What can hang from each mark
z305: z102 z202 z356
z854: z844 z921 z944
z536: z356
z644: z854
z150: z854
z921: z854
z952: z356 z944
z356: z305 z536 z952
z844: z854
z944: z854 z952
z202: z305
z102: z305 z844
z302: z356

Each row was made from one small tree. The marks that hang from a mark follow it in brackets, in the order of their numbers. Every link used is in the known rows. Write each row's tree.
Known rows
z356[z305 z536 z952[z944[z854]]]: [-36 -29 -26  -8  15  -8 -40  37 -23  86 -19  25  51 -11  69  -9 -43  41
 -23  50 -15 -22   5  41   1 -28   2  45 -16  -2 -18  -2  66  30 -10]
z921[z854]: [ 46  36  14  17  25 -12  -7 -10  14   8  28 -20  -3 -64 -31  -2 -37 -21
  20  -3  -2  40 -12  14   4   0  16   3  29 -37 -22  32   7  21  25]
z952[z356 z944[z854[z844 z921]]]: [  8  23 -41  19  11   0   7 -15  -1 -36 -28 -42 -39   0  21  -1 -25   4
   4  13  -5 -20  30   6 -17 -14 -31   9  19  28  -5 -20 -13  61  14]
z944[z854[z844 z921] z952[z356]]: [ 22  29   7  11 -19 -20  -9 -11  19 -24   4 -56 -16   6 -25  26 -17  25
  35  15  -3 -20  13   6 -32  17 -45  26  -8  31  18 -39   0  37  -5]
z356[z305[z102 z202] z536 z952]: [-20 -18  -6   4  38  -5 -35  27 -23  77  28  24  55   7  30 -11 -58  28
 -25  26 -34  30  -6  39  20 -46 -32 -13 -22  -7  -2  49  60 -13  33]
z644[z854[z844 z921 z944]]: [ -3  81  -9  15  13  28 -24   1  12 -33  39 -48 -48   4   2 -29  -1 -17
   1  15  -3  38 -29 -21 -53 -34 -51   6  21  17 -35 -12 -16  45  45]
z921[z854[z844 z944[z952]]]: [-14  31  52 -31  26  16 -52  16  65 -46  30 -32 -23 -58 -51  -2  -5 -29
   6  30 -23  30 -10  -4 -22 -25   3  58 -12 -34 -19  23  18  12  17]
z305[z356[z536]]: [ 55  -1   8  14   0   1  -8  34 -23  11  26  12  27 -20 -19   8 -13  -6
 -46   6  20  23 -13  29 -27  40 -17  -5  17 -36  18  14  29  31   0]
z202[z305[z102[z844] z356[z536]]]: [ 18   7  35 -13  32 -10  16   3 -37   1  13  -2 -14  25 -19   7  21  12
   2   2  17  52 -22  15   1  15 -15   0  20 -63  26  20  -4   5   2]
z102[z305[z356]]: [ 55  25  34  19  14   4  12  11  -3  -3  -4   5  -1 -44 -47  -6  -5  16
 -26 -24  15  48  -7  23 -33  41 -20   1  -5 -51   4  33  18 -20  27]
z536[z356]: [ 49  29  -8  30  38  -3  23 -22  27  29  25  16  -1 -58 -23 -19 -16 -35
   5 -17   1  17 -19  33 -16  24   1  -6  24  -2 -16  45 -11  -1  14]
z921[z854[z844 z944]]: [  1  43  26  -2  41  18 -54   3  47 -34  23 -29 -29 -75 -34 -15 -26 -53
  -7  33 -20  39   2 -12  -9 -24   9  33  21 -40 -24  30   2  30  36]
z305[z356[z952]]: [ 44  -9   3  16  35  24 -31  27 -15  30  30  -7  34 -34  -9  10 -21 -25
 -22   7   2  17 -12  19 -12  50 -20 -28  -7 -38   4  20  23  10  20]
z102[z305 z844]: [ 29  51  35  -2   6 -16   1 -24  -4  13  -7 -15 -22 -41 -43   1   8  41
   8   7  37  39 -19  18  -4  21 -23  15 -30 -44   4  21  -5 -30  42]
z150[z854[z921]]: [ 17  49 -13  29  -3   1  27 -21 -16  39  40 -25  32 -22   5 -24 -22  20
  -3 -30 -10  10 -31  -6 -30  -4 -35 -20  32   3   4  -2   4  46  29]
z944[z854[z844] z952]: [  7  36  33  -1   4 -30 -29  -4  49 -14  10 -10  -7 -20 -28  19 -14  16
  41  21  -3 -22  14  15 -36  -5 -34  58 -11  -7   8  -9  18  16 -11]
z302[z356[z305 z536 z952]]: [  6  -1 -21  21  19  -1 -35  37 -29  51  33  34  30 -24  44 -27 -29  18
 -24  38 -28   4 -42  17 -12   6 -11  -8 -16 -15 -26  -2  24  31  -8]
z644[z854]: [ 51  76 -12  33  17 -15   6   0  -1   9  46 -22  -5  -7   3  11 -16   0
  25   1  30  22 -33  13 -38 -16 -31  -5  12 -17 -29   4  -2  17  41]
z302[z356]: [ 37  54 -25  29  31  -7  37 -18   2 -13  31  14 -16 -46   2 -20   5 -14
  -1 -21  -9   3 -22  -1 -45  10 -37 -23  11 -25 -25  23 -29  27   8]
z202[z305[z102 z356[z952[z944]]]]: [  0 -21  -3 -12 105  31  24  21 -28   1   5   7  -8   3  31 -25   1 -17
  -7 -24 -30  27 -10  19  -2 -23 -13 -18   4 -47 -15  51  23   2   7]
z536[z356[z952[z944[z854]]]]: [-12 -17 -19  -5  51  13  16  -4  13  55 -11  15  23 -57  42 -14 -33  -1
 -12  14 -15 -13  -1  46  -7  22   2  38   3  12 -31  34  -3  12  -7]
z305[z102[z844] z202 z356]: [ -4   6   7 -10  22   7  25 -21 -10 -11   4  -9  -9   9 -39  17   8  14
 -22 -19  16  69  13  24   3   8 -40 -34   1 -61  26  61 -31 -40  66]
z202[z305[z102 z356[z536 z952]]]: [ 29 -18  32  -2  67   8  -8  38 -42  34  37   4  31   8  13   2 -22  -6
 -15  12 -17  34 -30  18  -6  18 -23  -7   9 -35   7  25  40  21 -15]
z854[z844]: [ 44  50  -1  29  37 -13 -36  -9  30 -21  25  -7 -27 -35 -25 -13 -27 -36
  21  19  -1   2   4   5 -11 -15 -19  -1  12 -21   2  13   9  27  23]
z202[z305[z102 z356[z952]]]: [ 30   2  20  11  87  13   7  11 -21  24  29  -6  10   0   4  -5 -10 -23
  18 -17 -25  34 -18   5  -4  10 -24 -31  10 -45  -1  40  21  -1   6]
z952[z356[z305] z944[z854[z844]]]: [ -9  16 -52  30  19 -17 -34   3  21  -6 -40  -7 -23  -5  25   4 -31   3
  15  43 -12 -29  41  23   0 -52  12  27   3 -21  -5  -9  22  26  25]
z844[z854[z921]]: [ 51  47  -2  29  -2   8  18 -18 -19 -20  37 -34 -14  -1 -21 -23 -20   5
  21 -49   4  47 -20  11 -25 -12 -69  -3  14   3 -15  18  25  18  43]
z150[z854[z844 z944[z952]]]: [-34  48  34 -23  18  23 -31  14  52 -17  46 -18  24 -29 -20   5   7  -2
 -22  21 -21 -11 -20 -11 -54 -40 -32  58 -23 -33   9   1  27  22  23]
z944[z854 z952[z356[z305 z536]]]: [ 15   1  -1   5 -35 -42 -22  32   0  59   1  -5  56  16  -1  47 -18  53
   6  39  10 -33   0  34 -25   2 -13  51 -32  -3  19 -33  60  12 -17]
z302[z356[z305]]: [ 13  46 -38  45  21 -11  13 -10   4  17  16  30 -14 -30  11 -42  -1  -3
  11 -18 -23   6 -20   5 -28 -23 -11 -28  11 -32 -30  20  -7   9  19]
z305[z102]: [ 24  53  -5   4  44 -27  46 -36   1  13  13  -1 -13 -30 -13   0   1 -23
  33 -24  -8  43  -7  14 -11 -14 -31 -21  25 -35 -19  51  12   1  34]
z854[z921]: [ 38  45 -15  30  14  -1  22 -20 -15  25  24 -20  -9 -21 -11 -29  -7  -6
  16 -36  -3  14 -17   0 -23   2 -40 -35  21  19  -7  13   4  33  20]
z356[z305[z202] z536]: [ 11   1 -13  34  15  -8 -40  30  -4  58  27  31  49   3   6 -20 -49  28
 -42   7  -9  -4   1  29  -4 -53 -28  -5 -18  -3  13  26  51  -3  23]
z854[z844 z921 z944]: [ -8  50   0  11  31  29 -28  -8  21 -19  20 -28 -37 -28 -17 -42   4 -38
 -11  -3 -23  14  -4 -25 -34 -22 -46  -4  17  15 -10  10   1  41  30]
z644[z854[z921 z944]]: [  3  79 -16  14   8  25  18  -1 -11  11  40 -43 -10   3  11 -20  12  -5
  -9 -17   8  32 -40 -19 -61 -25 -56  -5  20  21 -43   0 -10  32  44]

Write each row's tree
[-20  46 -14   0  13 -29  11 -42  -3  43 -12  -3 -34   0 -16 -10  20   9
  53   5   2  58  -6  22  25 -27   1 -21  10 -61  -9  35   4 -32  59]  z356[z305[z102[z844]]]
[ 55 -26  28  17  58  21 -48  62 -35  39  50   7  50   2  13   1 -34  -5
 -36  20  -2  -7 -32  12 -14  27 -15  -2  -9 -21  19  -1  47  33 -29]  z202[z305[z356[z536 z952]]]
[ 28   6  12  -8  10 -12  30  14 -27   3  13  13   9 -10 -15  14  -1 -12
 -22  -1   2  64 -11  37 -15  30 -22  -9  31 -51   4  40  24  18  12]  z305[z102 z356[z536]]
[ -3  35  29 -28  -2  40  12   6   8 -29  42 -38   2   8 -33 -16  27  12
  -6 -49  -8  36 -30  -3 -61 -25 -86  41 -29  10 -15  18  45  -5  32]  z844[z854[z921 z944[z952]]]
[-19 -14 -10  -2  53  16 -28  -2  35  10 -13   8 -12 -55  36 -24 -48 -14
  -2  47 -25 -10  10  41   3   9   8  50  10  10 -24  24  -9  24  -6]  z536[z356[z952[z944[z854[z844]]]]]
[ 38  -5 -31  43  14  -7 -36  35 -17  46  26   5  56  15   5  13 -58  22
 -48  22   4 -16   7  28   2 -38 -23 -16 -27   3  25   9  46   4  33]  z952[z356[z305[z202] z536]]
[ 20   4  39   5   6  16  -9   2  -9 -10  -5  -6   3 -16 -60   4  -6  57
 -52 -14  34  52   4  26 -11  26 -38   0 -37 -52  37  41 -18 -54  55]  z102[z305[z202 z356] z844]
[-28  -1 -18  -1  30  18 -30   0  -6   4 -14 -23 -17 -19  44 -31 -37  13
   7  25 -27 -11  13  10  -8 -12 -35  18   6  31 -18  -7   7  57   2]  z356[z952[z944[z854[z844 z921]]]]
[ 13 -22  45  -5  19  35 -41  23 -22  18   6 -13  28 -21 -36  10 -27  59
 -58  13  27  47  -5  28   3  45 -41  -4 -63 -44  29  36  -4 -55  53]  z102[z305[z202 z356[z952]] z844]
[ 34 -42  50   4  21  30 -45  65 -32  31  22  11  67 -22 -11   4 -60  56
 -97  20   4  32 -15  39 -17  40 -48  13 -53 -16  25  33  43 -17  16]  z102[z305[z202 z356[z536 z952]]]
[ -8  36   2 -10  38 -13  27 -43  -1   6  12 -14 -11   0 -25   9  -3  19
   7 -10  12  45   9  19  11 -27 -52 -23  -9 -35  11  61 -25 -35  64]  z305[z102[z844] z202]
[ 15  25  32 -19  25  16 -48  23  54 -58  30 -57 -17 -44 -54  31 -14 -36
  -1  44 -13  19  -5  -3 -16 -10   5  46 -26 -28  -7   5  14  12  25]  z921[z854[z844 z944[z952[z356]]]]
[ 17  -9 -10  18  19  -5 -66  43 -23  89  28  17  53 -18  28 -10 -47   9
 -14  44 -12   0 -27  27  12  -6   0  -1 -20  -8  -6  -1  71  19  10]  z356[z305 z536 z952]
[ 25  10  16 -31  11   8  -8  47   7   8  34 -26  45 -11 -19  49  16  -4
 -53  29  13 -21 -24   8 -47   7 -42  40 -50   2  10  -8  50  17  -5]  z854[z944[z952[z356[z536]]]]
[-23 -16 -17  21  63  14  -1 -12  16  77  21  29  26 -22  12 -37 -51  -2
  -1  -4 -51  45  -7  49  27 -28  -5 -25  -6  -2 -19  82  13 -52  49]  z536[z356[z305[z102 z202] z952]]
[-21  27 -22   6  15  -2   5 -18   7 -22 -23 -16 -45 -14  22 -36 -18  10
  13  -1 -15  -5  22   7 -25 -30 -34  21  32  20 -14   0  -9  57   6]  z952[z944[z854[z844 z921]]]
[  1  38   4 -16  13  19  12  18  21  15  46 -41  66 -21 -12  48  15   6
 -37   8  -1 -26 -22  -7 -54 -11 -36  35 -39 -24  12  -7  31  11  28]  z150[z854[z944[z952[z356]]]]
[ 26 -18  -6  15  -1  -9 -36  50   2  36  32   3  59  31 -14  29 -37  46
 -39  18   4 -26  -3  36 -11 -38 -28   8 -62   9  29   0  59 -14  14]  z944[z952[z356[z305[z202] z536]]]
[ 36  31  12   8   1 -32 -26   3  38 -26   8 -38  -2  -7 -28  54 -19  11
  33  37   8 -35  20  12 -29  12 -31  47 -26  -5  18 -26  12  19  -3]  z944[z854[z844] z952[z356]]
[  9  48   2  29  -2 -17 -15 -28  14   0   0 -26 -26 -19  -7 -21 -31   6
  33   4 -13   0  16  -3 -26   4 -42  12  38  22  -1 -12  -9  54   4]  z944[z854[z844 z921]]
[ 64   7  10  -7   2 -21  -4  37  -7   7  38 -21  39   2 -22  51  -9  15
 -18  28  26 -19 -24  30 -25  21 -32  17 -41   2  18 -18  45  23 -11]  z944[z952[z356[z536]]]
[-36  56  14 -37   2  25  39 -49 -20 -31  12 -54 -47  13 -28 -15  37   7
  17 -28   0  99 -21  -4 -14 -18 -76  14   9 -30 -16  41  -6 -17  75]  z305[z102[z844[z854[z921 z944]]]]
[-32  58  -1  10  12  33 -19 -10  16  -3  36 -33   4 -30   0 -33 -11 -12
 -27   4 -28   9 -18 -28 -44 -29 -42  11  27  -1   0  -5   2  54  37]  z150[z854[z844 z921 z944]]
[ 32 -48  14   9  29  32 -50  61 -31  37  47   9  78  -7   7  13 -58  13
 -86  22   3   8  -9  34 -10  28 -45 -13 -29 -10  30  26  37  13  12]  z305[z202 z356[z536 z952]]
[ -8 -29 -17  -8  35  23  -2  27 -17  27 -20   3  34 -27  31  14 -18   7
 -31   7  -3  -6  18  29 -21  30 -16  19   0 -31  -6  19  20  21   1]  z305[z356[z952[z944[z854]]]]
[  2  31  20  -2 -21 -21  31 -18   6  32  10 -23  15  -2 -17   0   6  45
  34 -34  -2  -9  -5   8 -50  13 -56  26   1  31  -1  -6  15  21 -14]  z944[z854[z921] z952]
[-12 -22 -10 -22  27  -5 -14  33 -28  55  -4   9  51 -26  61  11 -39  30
 -32  42   1 -29   3  33 -14   2 -25  51 -12   5 -13   2  47  48 -22]  z356[z536 z952[z944[z854]]]
[ 62   1  25  27  42   3 -13  39 -25  11  35  13  24   4  -9  -8 -13  -5
 -30 -11   8  -2 -21   9 -30   9 -16   0  18 -28  22   7  32  34 -25]  z202[z305[z356[z536]]]
[  0  31 -21  25  36 -20  37 -40  25  51  -3  32 -23 -36 -12 -43  -4 -24
  41 -20 -32  62 -13  45  13 -16  24 -16  39 -25 -31  65   4 -30  37]  z536[z356[z305[z102]]]
[ -5  31  28   3 -18 -18 -11 -15  27 -10   9 -29 -19  -2 -24  -5 -10  29
  43  -3 -14  -7   3   3 -42   3 -47  35   4  28   5 -22   4  37 -13]  z944[z854[z844 z921] z952]
[  8  82  -1  12  32  18 -40  13  31 -35  41 -31 -30 -15  -1  -3  -5 -31
   0  34   7  22 -23 -11 -48 -39 -35  26   8 -19 -33   1  -5  24  45]  z644[z854[z844 z944]]
[ 42  53  48  -2  -8  -6  -3 -22  -8 -29   5 -30 -31 -19 -52   4  -4  56
  16  -5  39  71 -25  27  -7   5 -50  47 -39 -58   3  21  15 -47  62]  z102[z305 z844[z854]]
[-33  27 -15   5  24 -14   5 -33   2  39  -3   5 -10  16 -17 -11  -5  30
  18  -6  -2  49  12  24  23 -56 -24 -28 -11 -46  10  58  -3 -53  74]  z356[z305[z102[z844] z202]]
[-24 -23 -49  -3  33  16 -19  45 -34  29   9  45  14 -18  74 -46 -22  24
 -46  33 -31  -4 -36  29  -8 -27  -3   0 -22 -14 -40   7  29  36  -6]  z302[z356[z305 z536 z952[z944]]]
[ -2  27 -10   7  12 -35   7   0 -15  53   7  26   7  -4   7 -14 -14   7
  15  10 -17  46 -15  33   4 -36  -2  -4  21 -32 -13  35  51   5  22]  z356[z305[z102] z536]
[  1   4 -43  -1  67  25  19  13 -17  -9  17  19 -10 -44  55 -30  -4  -6
 -27  -1 -22  -6 -25  12 -28  -3 -30 -15 -18 -14 -45  27 -10  33   5]  z302[z356[z952[z944]]]
[  3  19 -35  36  38   5 -23  10  -7  45  29  23  11 -36  32 -37 -18  -1
   6  10 -34   4 -30   6 -12  -3 -12 -29 -14 -24 -34  12   9   7  18]  z302[z356[z305 z952]]
[ 10   7 -25  52  39   9  -6 -10  35  58  21  38  19 -24 -13 -45 -43  -1
 -16 -23 -22  10   2  41  -1 -37   3 -18   4   5  -1  59   1 -34  40]  z536[z356[z305[z202]]]
[-22  37  25 -19  17  31 -24   7  36 -29  28 -29 -31 -12 -34 -29  23 -15
  -3  -8 -25   7 -14 -17 -48 -25 -52  20 -16  20  -6   2  15  23  11]  z854[z844 z921 z944[z952]]
[ 31   7  -7   8  30   1 -12  29 -29  22  47  16  34 -41  36  -6 -29   7
 -37  34 -11   2 -46  13 -28  36 -40  -3 -14  -4 -25  -1   5  47 -17]  z302[z356[z536 z952]]
[ 14  51   2   5  12  41  13 -12  -6 -16  36 -37  -6  -6 -19 -30   5 -12
 -15 -43 -12  42 -19 -11 -46 -24 -77  19   2   3 -20  26  30  14  49]  z844[z854[z921 z944]]
[ 23  56  32  -2  53 -14  24 -45 -14 -32  30 -32 -41  27 -25  -5   8  16
  64 -25  10  59 -24   8   5 -42 -51  22   2 -64   1  34   5 -28  46]  z202[z305[z102[z844[z854]]]]
[-44  -6 -30   9  38   1 -70  18  17  33 -25  12  -2 -18  48 -25 -45   8
  17  51 -31 -22  25  23   9 -46   8  35  -7 -17 -18   4  39  20  14]  z356[z305 z952[z944[z854[z844]]]]
[ 10 -39  17 -12  39  19 -11  38 -35  26  32  13  57   2   6  19 -45  10
 -65  14 -15  49  -3  40   1  19 -48 -17 -11 -25  15  53  32  -3  26]  z305[z102 z202 z356[z536 z952]]
[ -1  10 -28  37  15  -3  -9  24 -10  21  31  45  28  -3  23 -38 -36  35
 -55  -1 -23  -2 -15  18 -31 -40 -36 -13 -12  -7  -5  24   6  11  13]  z302[z356[z305[z202] z536]]
[  7  54  -3  35  -1   1 -14 -17   4  -6  40 -27  -4 -23   1 -32 -38   8
   8   1 -19  11 -20  -8 -23 -17 -31  -9  34  -2   8 -13  -5  60  31]  z150[z854[z844 z921]]
